What can hang from each mark:
Q_879: Q_761 Q_919
Q_918: Q_481 Q_627
Q_919: Q_64 Q_481 Q_879
Q_481: Q_761 Q_918 Q_919
Q_761: Q_481 Q_627 Q_879
Q_627: Q_112 Q_761 Q_918

Known rows, with every way that one mark hangs from another:
Q_481(Q_761 Q_918(Q_627) Q_919(Q_879)): [-1.81  1.32 -3.22 -4.76  1.85  3.88 -3.34  2.39  1.79 -4.19  1.41 -1.29
 -3.52  0.03 -0.26 -5.86 -1.23  1.02  0.00 -2.59]
Q_879(Q_761): [ 2.22  2.06  1.88  3.28  0.38  0.26 -0.06 -3.48 -1.34  2.49 -1.20 -0.49
  5.64  1.84 -0.55  0.07  1.35  0.73 -0.78 -0.60]
Q_879(Q_761(Q_627(Q_112 Q_918(Q_481))) Q_919(Q_64)): [ 2.91 -1.19  1.58  0.46 -2.99  2.07  2.95 -3.91 -2.08  3.07  1.74  0.61
  3.52  0.69  1.07  2.48  0.75  0.96 -2.06  0.76]
Q_761(Q_481 Q_879(Q_919)): [-2.97  1.29 -1.68  1.71 -3.23 -0.62 -1.40 -0.70  1.47  2.93 -2.02 -2.12
  1.85  2.28 -2.04  0.67  0.00 -1.58  2.19  0.08]
Q_919(Q_481(Q_918(Q_627)) Q_879(Q_761)): [ 0.49  1.88 -0.83 -4.52  2.77  3.44 -2.05 -4.07 -1.43 -2.28  0.18  0.53
  3.70  0.62  1.12 -3.72  1.17  0.08 -0.28  0.13]
Q_627(Q_112 Q_761 Q_918): [ 7.34 -1.95  4.56  8.19  1.47 -3.75  4.13  0.97  0.28  1.33  2.45  1.94
  0.08 -0.66 -1.67  1.44  3.18  0.21 -2.67  0.17]
Q_918(Q_481(Q_761 Q_919(Q_64 Q_879))): [-5.12  1.86 -0.40 -1.18  0.21  1.00 -1.54 -2.93  0.38 -3.41  0.15 -1.58
 -4.11  1.14  1.67 -3.01 -4.59  0.09 -0.45  0.50]
Q_918(Q_481(Q_761 Q_919) Q_627): [-3.89 -1.45  0.76  4.03  0.32  4.15  0.02  0.64  2.02  0.31  2.04 -2.33
 -0.40  2.94 -2.63 -2.05 -1.39 -1.42 -3.12 -2.28]
Q_627(Q_112 Q_761(Q_481(Q_918) Q_879)): [ 3.97 -0.81 -0.28  1.71  1.13 -4.35  1.50  5.91  2.01  0.20  2.48 -0.28
  3.92  0.04 -2.73  2.85  2.58 -2.74  1.54  1.07]
Q_761(Q_481(Q_919(Q_879)) Q_627(Q_112)): [ 0.08 -3.42 -2.55 -2.13 -2.87 -3.11  1.10  2.40  1.58 -0.27  1.71  1.42
 -0.42  1.59 -1.50  4.25  0.59 -0.96  2.55  0.16]
Q_918(Q_481(Q_919(Q_64)) Q_627(Q_112 Q_761(Q_879))): [ 1.49 -4.16  4.20  5.56 -0.69  1.08  2.84  1.61  2.30 -0.02  4.11 -1.03
 -1.15  0.23 -1.39  0.91  0.16 -2.20 -2.95 -0.61]
Q_481(Q_918 Q_919(Q_64 Q_879)): [-0.99  2.18 -1.86 -5.92  0.16 -0.39 -3.02  0.74  0.14 -4.66 -3.01  1.39
 -5.62 -2.32  1.99 -3.01 -2.67  3.20 -0.30 -0.18]
Q_879(Q_761 Q_919(Q_481)): [-2.00  4.49  0.12 -0.92 -0.54  2.49 -0.96 -5.21 -2.58  2.90 -3.21  0.95
  2.81  1.03  0.82 -2.51 -2.43  1.27 -0.04  1.17]
Q_481(Q_919): [-1.16  0.19  0.68  2.61 -0.69 -0.71 -0.48  1.19  0.82  0.81 -2.91  0.80
 -2.92  0.60 -1.62 -0.17 -1.33  1.25 -1.49 -1.25]
Q_627(Q_112 Q_761 Q_918(Q_481(Q_919(Q_64 Q_879)))): [ 3.35 -1.96  3.13  3.95 -0.18 -1.55  4.04 -1.98  0.70 -3.94  4.38  1.17
 -6.44 -0.23  0.47 -0.36 -1.99 -0.10 -3.74  1.64]
Q_761(Q_481(Q_918 Q_919(Q_64))): [-2.33  1.41 -3.07 -3.49 -1.19 -1.73 -2.26  3.12  0.02 -2.23 -2.89  0.58
 -1.45 -1.72 -0.01  2.42 -2.91  1.91 -0.07 -0.17]
Q_627(Q_112 Q_761(Q_481 Q_879) Q_918): [ 4.78 -2.26  1.38  8.00  0.44 -4.20  4.30  1.49  1.50  1.23  4.09 -1.37
  1.90  0.54 -2.73  4.59  3.27 -3.49  0.99  1.19]
Q_918(Q_481(Q_919) Q_627(Q_112)): [ 0.19 -5.64  4.42  6.30 -1.51  1.28  3.80  2.46  1.81  1.71  1.99  0.76
 -0.59  2.57 -2.99  1.20  0.55 -1.66 -5.05 -1.80]
Q_879(Q_919(Q_64 Q_481(Q_761 Q_918(Q_627(Q_112))))): [-2.62  1.24 -0.07 -5.34  1.19  2.24 -1.67  2.17 -2.24  0.07 -1.80  1.70
 -0.30 -3.45  3.25 -4.07 -2.21  2.40 -0.07 -0.31]
Q_919(Q_64 Q_879): [ 0.11  1.10  2.22  0.02 -0.10 -2.77 -2.18 -4.58 -0.62 -1.41 -3.04  0.86
 -0.34 -0.42  2.34 -1.21  0.73  1.99  0.11  0.55]
Q_879(Q_761 Q_919): [ 0.71  3.63  0.76  0.77 -1.68  2.50 -0.94 -3.88 -1.16  3.13 -1.52 -0.30
  4.00  1.81 -0.14 -2.97 -0.73  2.23 -0.80 -0.53]

Rows:
[-3.04  4.01 -3.55 -7.32  1.67  0.72 -4.38  1.45 -0.22 -5.21 -1.82 -0.58
 -5.35 -2.27  2.80 -4.86 -4.11  2.85  1.57 -0.63]	Q_481(Q_761 Q_918 Q_919(Q_64 Q_879))
[ 0.97 -4.52  1.43  2.29 -1.82 -0.94  3.27  1.36  0.01  0.70  0.46  1.80
 -3.29 -0.79 -0.59  5.11  0.22 -0.01 -2.87  0.00]	Q_761(Q_627(Q_112 Q_918(Q_481(Q_919(Q_64)))))
[-1.03  1.81 -1.09 -3.46 -0.08 -0.56 -2.72  3.19 -0.26 -2.20 -4.59  1.55
 -3.65 -2.89  0.78 -1.05 -2.48  3.43 -1.40 -1.01]	Q_481(Q_918 Q_919(Q_64))
[-0.87  0.58 -0.74 -3.86  0.02  2.88 -2.08  3.85  0.05  0.75 -0.07 -1.98
  0.17 -2.27  1.97 -4.34  0.35  1.15  1.55 -2.08]	Q_481(Q_761(Q_879(Q_919(Q_64))) Q_918(Q_627(Q_112)))
[-2.06 -2.85 -0.84 -1.43 -0.33  0.16  1.15  2.61  1.68 -0.76  3.10  0.09
 -2.13  2.68 -1.09  0.15 -1.00 -1.91  0.76  0.01]	Q_918(Q_481(Q_761(Q_627(Q_112)) Q_919(Q_879)))
[ 4.05 -2.26  1.79  0.19 -0.72 -0.22  2.95 -5.69 -1.76 -0.18  3.18  0.32
  3.29  1.25  1.77  3.00  2.60 -0.62 -0.69  1.54]	Q_919(Q_64 Q_879(Q_761(Q_627(Q_112 Q_918(Q_481)))))
[-4.47  2.93 -4.30 -7.80  2.99 -0.22 -5.12  2.52 -1.24 -0.21 -4.87 -0.24
  1.34 -3.68  1.99  0.81  0.19 -0.67  5.23  1.10]	Q_919(Q_64 Q_481(Q_761(Q_627 Q_879) Q_918))
[-0.16  2.51 -0.34 -6.17  2.30  2.94 -2.99 -5.75 -2.67 -3.28 -0.97  0.55
  3.18 -1.63  3.80 -2.92  0.06  1.54  0.14  0.51]	Q_919(Q_64 Q_481(Q_918(Q_627)) Q_879(Q_761))
[-1.61 -0.88  0.86  1.34  0.41  0.12  2.48 -1.51 -0.42 -3.59  2.74 -1.02
 -6.49 -0.03  1.81 -1.49 -3.37 -0.12 -1.35  0.70]	Q_627(Q_112 Q_918(Q_481(Q_761 Q_919(Q_64 Q_879))))
[ 0.55  2.15 -1.09  0.47 -0.74 -0.82 -0.27 -5.72 -0.53 -0.22  1.69 -1.90
  6.12  3.65 -0.13  0.73  0.72 -0.79  1.93  1.11]	Q_919(Q_879(Q_761(Q_481)))
[-1.36  2.97 -2.30 -1.77  3.09  0.11 -3.20  4.10  0.83  0.13 -2.19 -2.54
  1.18 -0.52 -0.85 -2.18  1.13 -1.15  2.66 -0.93]	Q_481(Q_761(Q_879) Q_918)
[-0.19 -1.48 -0.94 -0.46 -1.08 -0.16  1.49  0.82 -0.65  3.88 -2.29  1.76
 -1.92 -1.11 -0.62  2.26  1.81 -1.58  2.17  1.04]	Q_761(Q_627(Q_112 Q_918) Q_879(Q_919(Q_481)))
[-2.02 -0.82  0.13  1.80  0.65 -0.28 -1.10  0.56  0.94  2.65 -0.28 -0.41
  4.34  2.91 -2.24  1.85  2.12 -1.88 -0.07 -0.12]	Q_918(Q_481(Q_761(Q_627)))
[-4.04  3.68 -4.73 -8.38  1.13  2.03 -4.48  3.05 -0.83  1.07 -3.80  2.06
  0.46 -1.57  0.45 -2.79 -1.35  1.21  2.52  0.26]	Q_879(Q_919(Q_481(Q_761(Q_627) Q_918)))
[-0.03 -3.46  1.76  2.78  0.40 -1.80  1.58  3.11  0.57  3.44  1.29  0.51
  4.68  2.31 -1.94  3.00  2.58 -2.39 -0.11  0.02]	Q_918(Q_481(Q_761(Q_627(Q_112))))
[-4.01  3.15  1.30 -1.31 -1.11 -0.59 -2.37 -4.02 -2.33  1.74 -6.35  2.74
 -1.53 -1.95  2.58 -1.75 -3.05  2.72 -0.56  1.58]	Q_879(Q_919(Q_64 Q_481))
[ 4.03  0.55  2.51  4.17 -1.07 -1.16  2.16 -0.73 -0.05  1.17  0.96 -0.30
 -2.60 -2.35  0.99 -0.96  0.58  0.86 -0.24  0.44]	Q_627(Q_112 Q_761(Q_879(Q_919(Q_64))) Q_918)
[ 1.86 -3.92 -0.16  1.43 -0.16 -1.22  0.90  5.39  1.81  1.35  1.66 -1.39
  5.07  0.55 -2.47  3.38  4.41 -2.98  0.77 -1.17]	Q_761(Q_481(Q_918(Q_627(Q_112))) Q_879)
[-0.33  0.28 -2.50  1.39  1.46  0.50 -1.32  0.92  0.88  2.08 -0.35 -2.71
  0.97  0.12 -1.63  1.74  3.86 -1.78  3.83 -1.14]	Q_481(Q_761(Q_627(Q_918) Q_879))
[ 1.42 -2.76  2.57 -0.06  2.14 -0.83  0.97  3.51 -0.86  1.00 -1.87  3.38
  1.66 -1.61 -0.29  0.28  2.49 -0.44 -1.96 -0.57]	Q_919(Q_481(Q_918(Q_627(Q_112))))
[-3.15  2.51 -1.97 -1.08  0.88  0.80 -2.12 -0.61  0.97 -2.37 -0.05 -1.24
 -4.44  1.17  0.33 -4.08 -2.90  0.79  1.44 -0.82]	Q_481(Q_761 Q_919(Q_879))
[ 2.43 -1.59 -2.54 -0.60 -2.65 -0.24  2.79 -0.68 -1.91  0.87  2.48 -0.39
  2.31 -1.11  0.59  6.83 -0.31  0.87  1.69  0.08]	Q_879(Q_761(Q_481(Q_919(Q_64)) Q_627(Q_112 Q_918)))
[ 2.38 -2.39  2.97  6.68 -0.02 -0.72  4.48  0.68  1.25 -1.13  2.97 -0.86
 -5.01 -0.71 -1.02  2.06 -1.11 -2.10 -2.61  1.03]	Q_627(Q_112 Q_761(Q_879) Q_918(Q_481(Q_919(Q_64))))
[ 0.67  2.29 -1.16  2.81 -2.04 -0.59 -0.12 -3.19  0.85  0.24  1.26 -2.06
 -0.43 -1.03 -0.27  0.68 -0.37  0.03  1.22  1.23]	Q_627(Q_761(Q_481 Q_879(Q_919(Q_64))) Q_918)
[ 6.16 -1.78  0.43  0.09  0.08 -0.36  2.76 -3.24 -1.16  0.78  3.25  0.64
  3.53  1.06  0.48  1.91  4.29 -0.08  1.41  0.04]	Q_919(Q_879(Q_761(Q_627(Q_112 Q_918))))
